What can hang from each mark
zazap: sumil
sumil: zazap
gozuz: bolir dudog sumil
bolir: gozuz
miletug: fono
kobur: gozuz zazap
fono: bopasun kobur miletug sumil
dudog: gozuz

Each row was made from one small tree. The marks that hang from a mark follow it in brackets, in alphabetical order. Every link used is in the known rows. Write each row's tree.
Known rows
fono{bopasun kobur{gozuz{bolir}} miletug sumil{zazap}}: [-0.08 -0.10  0.44  0.02 -0.25  0.21  0.06 -0.02  0.49 -0.23  0.38  0.41
  0.49 -0.17  0.08 -0.69  0.18 -0.35  0.26  0.30 -0.14]
bolir{gozuz}: [-0.02  0.10  0.03  0.00  0.06  0.07 -0.02 -0.08  0.24 -0.10 -0.18  0.00
 -0.01 -0.13  0.04 -0.10  0.07  0.01  0.08  0.25 -0.02]
miletug{fono{bopasun kobur{zazap}}}: [ 0.07 -0.10  0.14  0.10 -0.26 -0.13  0.10 -0.06 -0.09 -0.01  0.19  0.33
  0.17 -0.08  0.12 -0.46  0.21  0.01  0.01  0.11 -0.19]
kobur{gozuz{sumil{zazap}}}: [-0.10 -0.16  0.15 -0.02  0.06  0.22  0.21  0.00  0.04 -0.17  0.00  0.19
  0.02 -0.12 -0.02  0.16 -0.11 -0.18  0.15  0.09 -0.07]
zazap{sumil}: [ 0.02  0.01 -0.10 -0.01  0.16 -0.11  0.12  0.01 -0.10  0.36 -0.11  0.08
  0.02  0.14 -0.06  0.16 -0.10  0.04 -0.04  0.09  0.09]
kobur{gozuz{dudog sumil{zazap}}}: [-0.13 -0.12  0.13  0.13  0.18  0.19  0.26 -0.04  0.01 -0.05 -0.10  0.16
 -0.05 -0.11 -0.08  0.38 -0.10 -0.18  0.00  0.18 -0.01]
dudog{gozuz{sumil{zazap}}}: [ 0.02  0.04  0.18  0.04  0.19  0.02  0.14 -0.06  0.06 -0.16  0.09  0.08
  0.08  0.03 -0.21 -0.05 -0.33 -0.05 -0.01  0.08 -0.02]
fono{kobur{gozuz} sumil}: [ 0.02 -0.02  0.05  0.04 -0.06  0.19  0.05  0.05  0.27  0.00  0.02  0.34
  0.21  0.05  0.10 -0.26  0.17 -0.16  0.20  0.03 -0.14]
kobur{gozuz{bolir dudog} zazap{sumil}}: [-0.04 -0.14 -0.21  0.25  0.26 -0.09  0.35 -0.02 -0.27  0.71 -0.30  0.22
 -0.05  0.23 -0.20  0.42  0.04 -0.15  0.08  0.21  0.04]
gozuz{bolir dudog sumil}: [-0.17 -0.05  0.12  0.33  0.47 -0.05  0.06  0.01 -0.24  0.36 -0.14 -0.04
  0.06  0.06 -0.30  0.36 -0.18 -0.11 -0.11  0.22  0.11]
gozuz{dudog sumil}: [-0.10  0.03  0.08  0.24  0.36  0.01  0.10 -0.04 -0.12  0.23 -0.09 -0.03
 -0.04  0.04 -0.17  0.42 -0.16 -0.06 -0.16  0.15  0.09]
fono{bopasun kobur{gozuz{dudog} zazap} miletug sumil}: [ 0.02  0.03  0.18  0.21 -0.23  0.20  0.25 -0.18  0.43  0.14  0.29  0.40
  0.20  0.02  0.10 -0.26  0.30 -0.31  0.14  0.28 -0.11]
kobur{gozuz{dudog sumil}}: [-0.12 -0.13  0.04  0.22  0.29  0.11  0.18 -0.05 -0.02  0.20 -0.21  0.14
 -0.07  0.02 -0.13  0.48 -0.09 -0.13 -0.04  0.15  0.03]
miletug{fono{bopasun kobur{gozuz{bolir} zazap} sumil}}: [-0.02 -0.22  0.17  0.16 -0.25 -0.01  0.07  0.02  0.12  0.13  0.10  0.57
  0.27  0.12  0.06 -0.64  0.18 -0.18  0.26  0.13 -0.21]
gozuz{dudog sumil{zazap}}: [-0.10  0.01  0.16  0.13  0.28  0.10  0.17 -0.04 -0.09 -0.02  0.00  0.00
  0.00 -0.09 -0.12  0.32 -0.16 -0.11 -0.12  0.18  0.06]
bolir{gozuz{dudog sumil{zazap}}}: [-0.12  0.12  0.20  0.12  0.34  0.17  0.16 -0.12  0.16 -0.11 -0.20  0.00
 -0.01 -0.20 -0.08  0.22 -0.09 -0.10 -0.03  0.42  0.03]
fono{bopasun kobur miletug sumil{zazap}}: [ 0.02  0.11  0.44 -0.07 -0.29  0.19  0.03 -0.07  0.50 -0.33  0.55  0.25
  0.42 -0.17  0.16 -0.69  0.15 -0.22  0.08  0.25 -0.08]
miletug{fono{bopasun sumil}}: [-0.02 -0.04  0.20 -0.01 -0.25 -0.05 -0.14 -0.01  0.28 -0.07  0.16  0.33
  0.09  0.16  0.10 -0.58 -0.11  0.04  0.00 -0.01  0.01]
kobur{gozuz}: [-0.02 -0.14 -0.03  0.00 -0.07  0.09  0.08 -0.01  0.09 -0.03 -0.14  0.16
 -0.04 -0.01  0.04  0.04  0.08 -0.07  0.13  0.00 -0.07]
fono{kobur{gozuz{dudog}} miletug}: [ 0.00 -0.05  0.11  0.18  0.01  0.09  0.16 -0.07  0.21  0.10  0.03  0.17
  0.23 -0.37  0.06  0.06  0.32 -0.21 -0.08  0.28 -0.16]
dudog{gozuz{bolir sumil}}: [-0.04 -0.04  0.14  0.24  0.41 -0.14  0.03  0.00 -0.09  0.23 -0.05  0.04
  0.15  0.19 -0.39  0.00 -0.34 -0.05 -0.02  0.11  0.03]

Which tree is each row?
[-0.05 -0.04  0.23  0.14  0.32 -0.05  0.09  0.00 -0.08 -0.02  0.03  0.07
  0.18  0.05 -0.34 -0.10 -0.33 -0.11  0.02  0.15  0.00]  dudog{gozuz{bolir sumil{zazap}}}
[-0.08 -0.02  0.27  0.16  0.03  0.22  0.12  0.01  0.32  0.01  0.18  0.29
  0.40 -0.30  0.02 -0.27  0.25 -0.38  0.09  0.32 -0.17]  fono{kobur{gozuz{bolir dudog}} miletug sumil{zazap}}
[ 0.01 -0.12  0.17 -0.06 -0.23  0.14  0.05  0.08  0.22 -0.23  0.09  0.52
  0.28 -0.24  0.23 -0.54  0.17 -0.13  0.14  0.03 -0.29]  miletug{fono{kobur{gozuz} sumil{zazap}}}
[ 0.03 -0.11  0.24  0.07 -0.19 -0.17 -0.05  0.00  0.03 -0.13  0.12  0.29
  0.26 -0.13  0.11 -0.52  0.11  0.07 -0.10  0.13 -0.14]  miletug{fono{bopasun kobur}}
[ 0.10  0.02  0.02  0.09 -0.02 -0.11  0.28 -0.07 -0.11  0.35  0.12  0.26
  0.16  0.25 -0.01 -0.11  0.10 -0.03  0.06  0.22  0.01]  fono{bopasun kobur{zazap{sumil}}}
[ 0.09 -0.08  0.05  0.08 -0.10 -0.24  0.22 -0.04 -0.18  0.36  0.09  0.42
  0.20  0.09  0.06 -0.32  0.11  0.05 -0.03  0.21 -0.09]  miletug{fono{bopasun kobur{zazap{sumil}}}}
[ 0.04 -0.17 -0.06  0.23 -0.06 -0.04  0.24 -0.03 -0.17  0.22 -0.15  0.38
  0.06 -0.20  0.09 -0.01  0.33 -0.08 -0.03  0.12 -0.28]  miletug{fono{kobur{gozuz{dudog} zazap}}}
[-0.05 -0.09  0.27  0.29  0.02  0.16  0.37 -0.20  0.16  0.21  0.21  0.30
  0.18 -0.13 -0.04  0.13  0.20 -0.30  0.04  0.41 -0.09]  fono{bopasun kobur{gozuz{dudog sumil} zazap} miletug}
[-0.11  0.13  0.10  0.22  0.43  0.08  0.09 -0.13  0.12  0.14 -0.28 -0.02
 -0.03 -0.11 -0.14  0.30 -0.10 -0.05 -0.08  0.40  0.07]  bolir{gozuz{dudog sumil}}
[ 0.07 -0.08  0.04  0.05 -0.18  0.17  0.29 -0.08  0.14  0.09  0.20  0.27
  0.20 -0.32  0.13 -0.09  0.42 -0.26  0.18  0.17 -0.26]  fono{kobur{gozuz zazap} miletug}
[-0.13 -0.32  0.30  0.12  0.16  0.02  0.12  0.12 -0.18 -0.03 -0.05  0.41
  0.36 -0.39 -0.02 -0.20  0.05 -0.19  0.09  0.21 -0.26]  miletug{fono{kobur{gozuz{bolir sumil{zazap}}}}}
[-0.03  0.05  0.24 -0.10 -0.26  0.15 -0.02 -0.04  0.36 -0.34  0.30  0.20
  0.08  0.20  0.09 -0.49 -0.13 -0.10  0.15  0.05  0.06]  fono{bopasun sumil{zazap}}
[-0.16 -0.24  0.19  0.06  0.18  0.14  0.16  0.05 -0.07 -0.04 -0.05  0.18
  0.12 -0.10 -0.14  0.11 -0.12 -0.23  0.20  0.14 -0.06]  kobur{gozuz{bolir sumil{zazap}}}
[-0.17 -0.06  0.22  0.23  0.40  0.03  0.11  0.01 -0.21  0.11 -0.06 -0.02
  0.10 -0.09 -0.24  0.27 -0.18 -0.16 -0.07  0.25  0.06]  gozuz{bolir dudog sumil{zazap}}
[-0.12 -0.22  0.02  0.19  0.21  0.11  0.25 -0.01 -0.20  0.33 -0.08  0.19
  0.00  0.10 -0.19  0.28 -0.01 -0.24  0.26  0.10 -0.05]  kobur{gozuz{bolir sumil} zazap}
[ 0.10  0.08 -0.01  0.05  0.07 -0.03  0.32 -0.07 -0.06  0.48  0.23  0.17
  0.26 -0.17  0.03  0.00  0.26 -0.15  0.00  0.26 -0.09]  fono{kobur{zazap{sumil}} miletug}
[-0.08 -0.16  0.46  0.02 -0.11  0.23  0.24 -0.09  0.33 -0.29  0.35  0.32
  0.36 -0.36  0.08 -0.25  0.11 -0.29  0.10  0.36 -0.13]  fono{bopasun kobur{gozuz{sumil{zazap}}} miletug}
[ 0.09 -0.07 -0.05  0.04 -0.02  0.07  0.41 -0.07  0.02  0.46  0.09  0.35
  0.23 -0.17  0.07  0.07  0.32 -0.22  0.13  0.26 -0.17]  fono{kobur{gozuz zazap{sumil}} miletug}
[-0.08 -0.10 -0.05  0.25  0.21  0.15  0.34 -0.10 -0.14  0.32 -0.14  0.19
 -0.15  0.08 -0.13  0.53  0.00 -0.19  0.07  0.13 -0.02]  kobur{gozuz{dudog sumil} zazap}
